What can hang from each mark
k_370: k_449
k_936: k_466
k_461: k_449 k_709
k_466: k_936
k_709: k_515 k_983
k_515: k_449 k_466 k_709
k_449: k_515 k_936

Every row comes from one small tree of marks. The marks that hang from a mark follow it in brackets, in the order of their numbers. Every link used is in the known rows. Which tree was each row made from?
Known rows
k_461[k_709[k_515]]: [-3.45  0.55 -0.17 -1.08  4.45  1.32  0.42  1.93  4.82  0.14 -1.60 -0.83
 -1.95  0.28 -0.64  2.72 -2.72 -0.95 -0.10 -1.26]
k_515[k_449 k_466 k_709[k_983]]: [-1.55  1.82 -1.36  0.42  3.41  0.99 -0.28  0.81 -0.13 -2.28 -3.73  0.96
 -2.05  3.62  5.69 -1.28 -0.79 -0.24  3.58 -0.52]
k_370[k_449[k_515]]: [-3.30  1.73 -0.57 -0.86  4.58  1.76  1.25  0.89  1.76  0.18  0.17 -0.39
 -3.13 -1.01  1.96  4.17  0.54 -2.44 -0.12  0.11]
k_370[k_449[k_515[k_466]]]: [-3.34  1.93 -0.72 -0.72  4.55  2.13  0.77  0.60  1.39  0.13  0.17  0.09
 -3.83 -2.15  2.71  3.61  0.29 -2.96  0.76 -0.09]
k_461[k_449[k_936]]: [-3.66  1.04  0.30  0.89  3.95  4.11  1.05  2.17  2.39 -0.07  0.13 -1.16
 -0.83  0.34 -0.56  3.95 -2.20 -0.99 -1.30 -1.28]
k_461[k_449[k_515[k_709] k_936[k_466]]]: [-3.40  1.29  0.17 -0.01  4.33  2.52  1.07  2.16  1.46  0.24 -0.03 -1.03
 -1.98  0.58  1.26  2.92  1.46 -0.56 -0.22 -2.85]
k_461[k_449[k_515[k_466]]]: [-3.83  1.02 -0.36 -0.39  4.88  3.04  0.93  0.68  1.97  0.31 -0.09 -0.59
 -3.49 -1.77  1.21  3.70 -0.75 -2.43 -0.10 -0.39]
k_461[k_449[k_515 k_936] k_709]: [-3.21  2.26  0.52  0.21  4.91  5.24 -0.04  2.79  4.00  1.34  0.24 -1.51
 -1.33 -1.98 -0.13  4.63 -1.16 -1.62  0.49 -1.95]
k_709[k_515 k_983]: [-1.88  0.07 -0.23 -2.09  4.21 -1.24  1.63  2.15  2.70  0.31  0.37  0.77
 -0.49  1.69  0.10  0.69 -1.12 -2.51 -0.75 -0.90]
k_461[k_449[k_515]]: [-3.77  0.82 -0.21 -0.53  4.91  2.68  1.41  0.99  2.34  0.34 -0.06 -1.07
 -2.83 -0.64  0.48  4.24 -0.50 -1.92 -0.98 -0.18]
k_449[k_515[k_466 k_709] k_936]: [-0.44  3.43 -0.05  0.16  3.49  2.50  0.93  2.91  0.30 -0.37  1.39 -0.39
 -2.15 -0.25  3.08  1.13  1.79 -1.24  1.60 -2.55]
k_449[k_515[k_466 k_709[k_983]] k_936]: [-0.07  3.64  0.01 -0.08  3.49  2.13  0.86  3.22  0.16 -0.07  1.73  0.21
 -1.34 -0.21  3.02  0.42  1.96 -1.99  1.77 -2.72]
k_515[k_449[k_936[k_466]]]: [-3.31  3.16  0.34  0.78  3.24  0.62  1.11  1.94  1.27 -2.48 -2.30 -0.97
 -1.50  3.03  3.07  1.90 -2.20 -0.27  0.06 -1.69]
k_936[k_466]: [-6.31  1.14  0.06 -0.40  3.45 -2.10  1.72  0.87  2.22 -1.86 -2.66 -0.43
 -3.44  1.36 -0.01  1.65 -1.49 -1.13 -2.47 -3.21]
k_515[k_466[k_936]]: [-4.05  1.86 -1.58 -1.07  2.94 -0.19  1.09  0.16  1.72 -1.54 -0.92  0.44
 -4.30 -0.97  0.20  1.86 -2.05 -2.75 -0.95 -1.13]
k_449[k_515[k_466 k_709]]: [-1.88  1.95 -0.89 -0.77  4.10  0.86  1.09  1.07  0.75 -0.69 -0.50 -0.16
 -3.98 -0.05  3.06  1.18  1.44 -1.44  1.23 -1.06]
k_515[k_449 k_466[k_936] k_709[k_983]]: [-1.64  2.06 -2.39 -0.96  2.86 -0.60  0.04  0.36 -0.15 -2.34 -3.41  1.20
 -2.74  3.72  4.72 -1.01  0.26 -0.69  2.77 -0.76]
k_449[k_515[k_709[k_983]] k_936]: [-0.02  3.32  0.22 -0.27  3.53  1.61  1.54  3.67  0.68  0.01  1.74 -0.48
 -0.38  1.40  2.01  1.19  2.31 -1.25  0.49 -2.41]

Which tree is each row?
[-2.38  1.10 -2.24 -1.25  2.69 -0.72  0.55  0.77  0.61 -1.24 -1.70  1.38
 -2.82  1.81  1.44 -0.75  0.62 -1.46  0.81 -1.94]	k_515[k_466[k_936] k_709[k_983]]
[-1.43  1.84 -0.62 -1.21  4.13 -0.05  1.70  1.84  1.14 -0.30 -0.19 -0.25
 -2.18  1.64  2.01  1.25  1.99 -1.45  0.10 -0.93]	k_449[k_515[k_709[k_983]]]
[-2.24  0.79 -1.36 -2.17  3.92 -0.89  0.95  0.48  1.94 -1.20 -1.27  0.28
 -3.55  1.34  2.81  1.37 -1.32 -1.54  1.03 -0.21]	k_709[k_515[k_449 k_466[k_936]]]
[-0.71  1.76 -0.13 -1.23  4.00  0.18  0.51  2.33  1.44 -0.38  0.14  1.23
 -0.53  1.30  3.41 -0.33 -1.51 -2.63  2.07 -1.09]	k_709[k_515[k_449[k_936] k_466] k_983]
[-1.70  3.27  0.44 -0.55  3.46 -0.35  1.52  3.41  0.52 -0.32  0.76 -0.24
 -1.23  1.50  2.22  0.44  3.13 -1.16  0.14 -4.35]	k_449[k_515[k_709[k_983]] k_936[k_466]]
[-4.39  1.89  0.11  0.36  3.58  1.84  0.89  1.90  1.70 -0.47 -0.28 -0.31
 -1.73  0.00  1.08  3.36 -0.60 -1.46 -0.66 -2.34]	k_370[k_449[k_936[k_466]]]
[-3.70 -0.39 -0.11 -1.17  5.26  3.01 -0.24  2.02  4.88  1.68 -1.09 -0.18
 -0.68 -0.41 -0.88  2.96 -2.25 -1.91  0.45 -1.27]	k_461[k_449 k_709[k_515 k_983]]
[-2.21  3.61 -0.11  1.27  3.24  2.70  0.14  1.50  0.66 -2.36 -1.61 -0.15
 -2.28  0.68  4.41  1.29 -3.24 -1.39  2.10 -0.75]	k_515[k_449[k_936] k_466]
[-0.38  3.13  0.16 -0.04  3.53  2.02  1.60  3.35  0.82 -0.30  1.42 -1.08
 -1.18  1.35  2.03  1.93  2.12 -0.51  0.35 -2.26]	k_449[k_515[k_709] k_936]
[-3.28  2.81 -1.73 -0.77  3.11 -0.04  0.57 -0.24  0.95 -2.63 -2.63  0.25
 -4.27  0.91  3.49  1.58 -2.41 -2.01  1.03  0.01]	k_515[k_449 k_466[k_936]]
[-3.24  2.46  0.37  0.34  4.87  5.60 -0.53  2.48  3.65  1.29  0.23 -1.03
 -2.02 -3.10  0.60  4.08 -1.41 -2.14  1.37 -2.15]	k_461[k_449[k_515[k_466] k_936] k_709]
[-2.09  1.52 -1.43  0.71  3.43  1.57 -0.18  0.36  0.05 -2.70 -4.19  0.11
 -3.19  3.54  5.73 -0.25 -1.09  0.83  3.38 -0.25]	k_515[k_449 k_466 k_709]
[-3.10  1.00 -0.23 -0.93  4.52  1.39  0.18  1.74  4.43 -0.40 -2.44 -0.91
 -1.92  1.20  0.96  2.58 -2.90 -0.57  0.87 -0.67]	k_461[k_709[k_515[k_449]]]
[-4.10  1.44  0.46  0.98  4.37  5.49 -0.27  2.67  4.39  0.72 -0.89 -1.42
 -0.62 -0.86 -1.17  4.36 -3.09 -0.85 -0.10 -2.01]	k_461[k_449[k_936] k_709]
[-1.65  2.39 -0.31  0.57  3.00  0.07  0.56  2.55  0.17 -2.19 -3.07 -0.02
  0.01  5.82  4.34 -0.70  0.48  1.03  1.80 -2.48]	k_515[k_449[k_936[k_466]] k_709[k_983]]
[-2.22  1.34  0.01  0.20  4.36  3.88  1.09  2.34  1.57  0.48  0.65 -1.19
 -1.36  0.55  1.12  3.44  0.90 -0.63  0.04 -1.48]	k_461[k_449[k_515[k_709] k_936]]
[-1.51  2.14 -0.84 -1.01  4.08  0.44  1.02  1.38  0.62 -0.37 -0.17  0.44
 -3.16  0.03  3.06  0.44  1.63 -2.19  1.35 -1.23]	k_449[k_515[k_466 k_709[k_983]]]
[-2.93  2.20 -0.18 -0.35  3.99  1.59  0.91  2.08  0.88  0.07  0.22 -0.35
 -2.29  0.22  2.75  2.84  2.50 -1.08  0.67 -2.57]	k_370[k_449[k_515[k_709] k_936[k_466]]]
[-1.08  2.56 -0.85  1.38  3.00  2.76 -0.30  1.65 -0.26 -2.51 -2.87 -0.05
 -1.93  3.39  5.71 -0.30 -0.87  0.97  3.65 -1.32]	k_515[k_449[k_936] k_466 k_709]
[-4.56  0.70 -0.06 -0.01  4.79  3.72 -0.26  1.84  4.51  0.96 -1.76 -0.41
 -0.74 -0.63 -1.20  3.36 -3.07 -2.06 -0.15 -1.21]	k_461[k_449 k_709[k_983]]
[-1.58  2.32 -1.55 -1.95  3.70 -0.67  1.23  1.07  0.62 -0.40  0.04  0.60
 -3.65  0.08  2.39  0.65  2.40 -2.52  0.79 -1.41]	k_449[k_515[k_466[k_936] k_709[k_983]]]
[-2.31  0.86 -1.23  0.12  3.24  0.85  0.22  1.21  0.62 -1.20 -2.03  1.15
 -2.09  1.77  2.41 -1.03 -0.45 -0.99  1.62 -1.66]	k_515[k_466 k_709[k_983]]
[-0.65  1.46  0.09 -1.41  4.04 -0.31  1.19  2.77  1.95 -0.32  0.13  0.52
  0.44  2.93  2.38  0.46 -1.20 -1.87  0.84 -0.81]	k_709[k_515[k_449[k_936]] k_983]
[-2.75  1.86  0.37  0.14  4.49  3.86  1.30  2.28  2.01  0.54  1.27 -1.24
 -1.55 -0.80  0.48  4.21 -0.28 -1.77 -0.74 -1.22]	k_461[k_449[k_515 k_936]]
[-1.42  1.03 -0.55 -1.68  4.29 -0.65  0.58  1.43  1.66 -0.53 -0.83  1.35
 -1.43  1.42  3.40 -0.30 -1.71 -2.72  1.91 -0.39]	k_709[k_515[k_449 k_466] k_983]
